What can hang from each mark
k822: k148
k451: k148 k512 k836
k554: k512
k512: k451 k458 k554
k291: k717 k836
k454: k458 k744
k458: k454 k512 k554
k148: k451 k822
k717: k291 k744 k836
k744: k454 k717
k836: k451 k717

Every row comes from one small tree of marks. The marks that hang from a mark follow it in brackets, in the order of their numbers. Every link used is in the known rows. Which tree was each row made from?
In the rows, zero is written as 128.
Known rows
k717(k291 k744 k836(k451(k148(k822)))): [122 123 107 123 100 158 176 111  93  96 163 120 103 150 122  37 113 130
 115 157  78 148 134 118 165 118 186 118 153]
k512(k451 k458(k454(k744)) k554): [ 81 140 158  81 163  67  69 152 140 100 130 114 133 146 108 176 106  72
 161  43 142 100 167 125  82 151 114 141 132]
k454(k458): [121 136 126 116 140 133  75 133 134 178  87 145 111 127 137 122 186 118
 150 102 133 135 120 118  77 176 103 101 104]
k454(k744(k717(k291 k836))): [133 146 103 166  63 157  98 152  87 152 134 134 101 129 152  68 162 164
 119 110  89 170 135 138 121 167 145  81  97]
k291(k717(k744(k454)) k836(k451)): [152 131  95 132  62 117  85 112  63 135 162 118 118 149 143 101 103 135
  95 161 108 131 120 166 147 170 149 106 109]
k148(k451(k512(k458) k836) k822): [120  95 165  86 166 156 171  91 144  88 112 147 135 106 126 112 124 123
 120 158 110 109  94 108 107  40 157 150 156]
k291(k717 k836): [151 144 114 142  85 162 105 113  85 170 150 147  88 115 163 105 151 147
 135 186 121 134 116 135  91 144 140 126 107]
k836(k451(k148 k512(k554)) k717(k291 k744)): [150 115 113 172  88 121 209 104 130  65 149  99 131 116 109 129  87 109
 118 156 129 121 188 135 210  79 107 149 154]
k822(k148(k451)): [115  98 127  62 117 160 141 133 141 124 104 191  81 125 100 109 162 145
 116 161 127 141  99 129 135 168 149 149 144]
k836(k451(k148 k512)): [136  92 141 117 142 134 188  89 150 133  97 173 129 134 113 150 121 105
  99 188 131 130 109 132 181 107 100 166 144]
k148(k451(k512(k554)) k822): [114  86 147  74 149 151 165 107 123  84  99 172  81  97 118 141  96 106
 134 128 155 125 155 118 130  73 126 155 187]
k291(k836(k451(k148 k512(k458(k554))) k717)): [173 122 140 153 130 106 180  98 146  90 177  98 157 128 140 160  61 129
 117 194 146  98 128 114 187  89 131 142 122]
k554(k512(k451 k458(k454))): [ 88 151 146  89 176 114 113 135 165 147  88 146 132 115 116 200 184 108
 120 127 152 105  99 121  92 101 108 173 123]
k458(k454(k744) k512(k451(k148 k836) k554)): [109 134 154 134 164 103 142 162 131 144 114 107 188 130 117 155  72  89
 132  88 110 119 104 154 179 129 107 155 182]
k148(k451(k512(k458(k454)))): [106 119 151  89 163 120 123 122 152 134  63 134 136 110 102 175 154  78
 130 118 128  98  97 132 122  97 113 146 155]
k744(k454 k717(k291)): [138 152  90 124  79 144 107 125 102 130  89 125  49 129 119 113 177 133
 116 120 124 149 150 158  95 186 121  89  83]
k744(k454(k458(k554(k512(k451(k836(k717))))))): [136 134  99 133 157  92 114 147 153 138 117 107 155 117 132 177 112 152
 121 107 161 114 129 143 123 150 116 118  91]
k717(k744 k836): [124 105 117 160 101 161  71 148  84 181 158 166 133 159 149  72 127 157
 145  98 114 178 128 107 109 168 144  87 136]
k717(k744(k454) k836): [118 103 101 146  99 141  46 150  71 180 134 153 121 179 133  78 114 159
 139  80 116 182 128 128 112 211 140  73 131]
k512(k451(k836)): [111  95 140 101 146 151 147 116 143 149 151 195 136 125 130 127 130 111
 122 157 118 126 110 118  76 112 143 157 113]
k148(k451(k836(k717(k291)))): [130 120 106 113  90 157 174 125 136 122 142 144 108  91 130 105 145 129
 122 178  99 115 116 129 111  84 145 123 112]
k554(k512): [111 116 119 126 124 163 122 135 127 197  83 193  98 108 150 151 189 152
 133 159 151 158 109 119 107 132  84 145 128]
k836(k451(k148) k717(k744)): [153 131 111 140  71 106 133 121 131  98 160 121 115 158 118 110 105 154
  81 150 130 151 136 136 191 127 103 101 111]
k512(k451(k148(k822) k836(k717)) k458 k554): [133 134 177 100 164 106 178  90 176  18 216 104 124 146 111 128  68 148
 130 133 158  95 171  88  89  50 165 158 122]
k822(k148(k451(k512(k458(k454) k554) k836))): [125 102 150  92 168 129 157 127 164  90 119 137 158 114  93 152 102 126
 141 131 123  99 101 131 148 121 149 181 166]
k454(k458(k554) k744(k717)): [151 154 114 159 108  91  60 168 117 146 109  79 140 132 150 116 136 146
 129  39 137 146 150 149 136 200 109  52  87]
k822(k148): [122 110 121  96 119 168 115 138 131 146 105 194  70 134 120 102 171 160
 140 155 130 168 112 122 118 198 122 139 126]
k554(k512(k458(k454(k744(k717))))): [120 178 128 139 113 107  61 157 130 157  78 105 130 126 139 163 189 164
 107  89 135 143  98 144 126 143  84 109  99]
k512(k451(k148 k836(k717)) k458(k454) k554): [131 158 159 112 169  74 143 118 183  60 191  81 155 148  96 173  67 119
 134 104 149  80 148 117 105  90 135 156 117]
k554(k512(k451(k148) k458(k454))): [ 95 153 156  89 182 109 147 119 175 139  89 125 140 134  99 183 173 117
 106 141 149 101  90 125 120 101 116 185 138]

Write each row's tree
[161 129 106 159  94 113  95 102  81 136 126  91 167 130 137 121 111 125
  92 149 107 111 110 169 169 151 144 122 121] : k291(k717(k744(k454(k458))) k836(k451(k512)))
[127 142  76 151  59 136  89 147  84 132 102 105  71 133 125  88 157 136
 140 109 113 163 165 145 119 179 101  76 108] : k836(k717(k291 k744(k454)))
[143 130  94 177  68 161 132 136 102 142 156 121 123 114 150  65 141 148
 144 144  87 155 137 127 111 121 122  97 105] : k451(k836(k717(k291 k744)))
[150 102 146 144 151 122 175 120 167 100 146 114 175  96 133 162  96 125
 138 146 139  92 126 113 137  48 137 132 129] : k148(k451(k512(k458(k554)) k836(k717)))
[128 133 114 138 166 119 113 152 144 184  86 125 137 102 152 163 163 128
 162 100 165 124 134 120 116 157  97 116 119] : k454(k458(k554(k512)))
[106  99 133 116 149 162 167 120 150 172 128 202 149 103 140 155 156 142
 108 182 136 130  93 119 100  86 125 183 124] : k554(k512(k451(k836)))
[143 149 100 120  85 128 193 108 148  90 136 125  72 118 116 123 145 124
 102 200 117 124 143 132 165 106 114 131 100] : k836(k451(k148) k717(k291))
[129 137 118 136 172 108  82 164 125 177  61  99 130 125 138 167 139  98
 170  70 153 127 130 139 125 199  98  80 130] : k744(k454(k458(k512 k554)))
[140 140 103 135  46 136 121 129  81 129 143 128 108 122 152  85 138 129
  93 153  82 143 123 155 149 159 138 102  93] : k454(k744(k717(k291(k836(k451)))))
[126 129 119 174 132 138  44 164  89 190 109 109 171 160 141  98 139 146
 142  59 114 158 106 126 130 194 140  65 144] : k717(k744(k454(k458(k512))) k836)
[143 140 162 107 178 101 188 106 179  37 195  84 132 139 118 123  73 143
 126 142 150  98 147  98 115  61 172 138 113] : k512(k451(k148(k822) k836(k717)) k458(k554))
[ 98 124 171  98 175 133 175 101 178 135 114 151 141 134 110 162 184 131
 107 169 158 105 105 101 102  80 134 190 136] : k554(k512(k451(k148) k458))
[120 139 157 125 187 119 168 142 154 133 128 121 169 119 110 183  78  81
 139 115 134 102 108 138 154 101 117 171 178] : k458(k454 k512(k451(k148 k836) k554))
[152 150  91 179 117 108  54 156  88 153 143  73 138 149 141  99 119 160
 150  62 134 140 155 147 123 193 160  63 109] : k291(k717(k744(k454(k458(k554))) k836))
[125 142 161 113 160 136 190  96 180  81 156 126 138 124 123 136 144 183
  88 187 146 113 100 101 117  33 146 177 118] : k554(k512(k451(k148(k822) k836(k717)) k458))
[128 171 138 144 121  83  33 163 119 110 160  88 131 156 136 146 100 147
 155  25 139 133 161 123 101 169 124  81 107] : k512(k458(k454(k744(k717(k836)))) k554)
[116 113  97 144  91 156 139 133  92 137 166 148 125 133 138  73 134 109
 135 143  81 144 141 117 135 133 169 111 130] : k717(k291 k744 k836(k451))
[163 123 167 159 157 133 187  84 159  50 165  93 137 130 129 120  69 173
 143 148 148 121 155  95 135  45 122 150 144] : k451(k148(k822) k512(k458 k554) k836(k717))
[103 134 161  89 186  89 112 127 162  94 171 124 157 134 111 181  87  79
 163  84 140  80 149 111  59 108 140 160 122] : k512(k451(k836) k458(k454) k554)
[ 99 126 162 137 159 110  95 165 133 150 101 121 174 114 139 156 141  86
 149  60 134 116 141 125 127 143 109 126 152] : k454(k458(k512(k451 k554)) k744)
[160 147 141 164 122 150 198  89 156  79 161 109 136 125 118 122 148 140
  92 174 111 108 129 116 150  70 178 139 104] : k744(k717(k291 k836(k451(k148 k512(k458)))))
[139 113 136 140 111 132 163 112 141 113 180 134 158 151 112  92 100 153
  88 152 118 137 116 128 140 103 143 139 123] : k512(k451(k148 k836(k717(k744))))
[ 98 149 141 108 139  75  38 161 117 133 109 101 116 150 130 153 117  98
 186  34 136 127 162 125  87 184  85 103 129] : k512(k458(k454(k744)) k554)
[117 115 102 143  73 176 123 125  54 176 134 129 111 125 148  45 151  97
 160 149  79 145 132 125 104 166 148 115 148] : k717(k291(k836) k744)
[141 139 158 137 153 162 195 119 155  99 143 137 131 112 131 127 115 146
  97 180 127 132  95 116 155  48 137 150 149] : k458(k512(k451(k148(k822) k836(k717))))
[136 102 141  94 147 140 192  82 141  96  94 165  96 131 115 129 110 118
  92 188 129 139 113 129 183  90 109 161 154] : k836(k451(k148(k822) k512))
[114 174 130 112 149 110 132 129 166  90 146  95 134 108 114 152 147  96
 135 134 102  84 120 123  74  85 143 145  88] : k512(k451(k836(k717(k291))) k458(k454))
[110 105 123 115 165 130 164 145 146 158 117 173 123 100 139 187 131 112
 141 139 177 126 147 119 123 114 114 161 136] : k458(k554(k512(k451)))
[150  78 129 141 103 153 169 132 137  82 159 149 158 113 107 111  82 172
 116 143 129 137 129 132 186 111 145 156 166] : k822(k148(k451(k512(k554) k836(k717(k744)))))
[112 141 142 156 135 131  66 171 115 201  57 117 159 119 157 118 188 115
 147  78 106 147  96 132 135 173  87  87 137] : k454(k458(k512) k744)
[119 149  90 124 155 108 104 175 126 188  68 130 108 102 142 193 126 115
 163  99 162 141 124 147 147 167  68 125 137] : k458(k454 k554(k512))
[122 111  99 126  71 156 143 116  69 145 154 135 121 124 143  67 130  82
 134 171  75 129 129 131 133 148 154 125 137] : k717(k291(k836(k451)) k744)
[124 119 100 133 127  94  46 158  92 166  90  90 134 160 125 105 120 113
 159  37 138 149 154 145 118 232 109  60 126] : k717(k744(k454(k458(k554))))
[157 114 104 157  79 128 111 100  68 136 136 121 146 132 140 120  97 127
  92 173 110 128 116 169 174 141 140 131 130] : k291(k717(k744(k454)) k836(k451(k512)))
[121 128 134 117 188 109 165 131 169 153 101 114 156 117 120 165 145 117
 130 119 169 102 126 122 138 131 125 153 135] : k454(k458(k554(k512(k451(k148)))))
[148 137 106 163  83 137 100 130  99 132 183 143 125 137 147 100 129 157
 108 142 115 145 134 133 140 121 161 103 107] : k291(k717(k744 k836(k451)))
[129 111 180 116 182 135 172  82 147  74 111 117 103 141 114 128 106 123
 160 124 161 122 165  95 121  85 119 162 176] : k451(k148(k822) k512(k458 k554))
[134 138  99 145  79 129  62 134  79 156 103 118  86 148 129  96 160 146
 129 104 128 160 146 160 109 184 114  88 112] : k291(k717(k744(k454)))
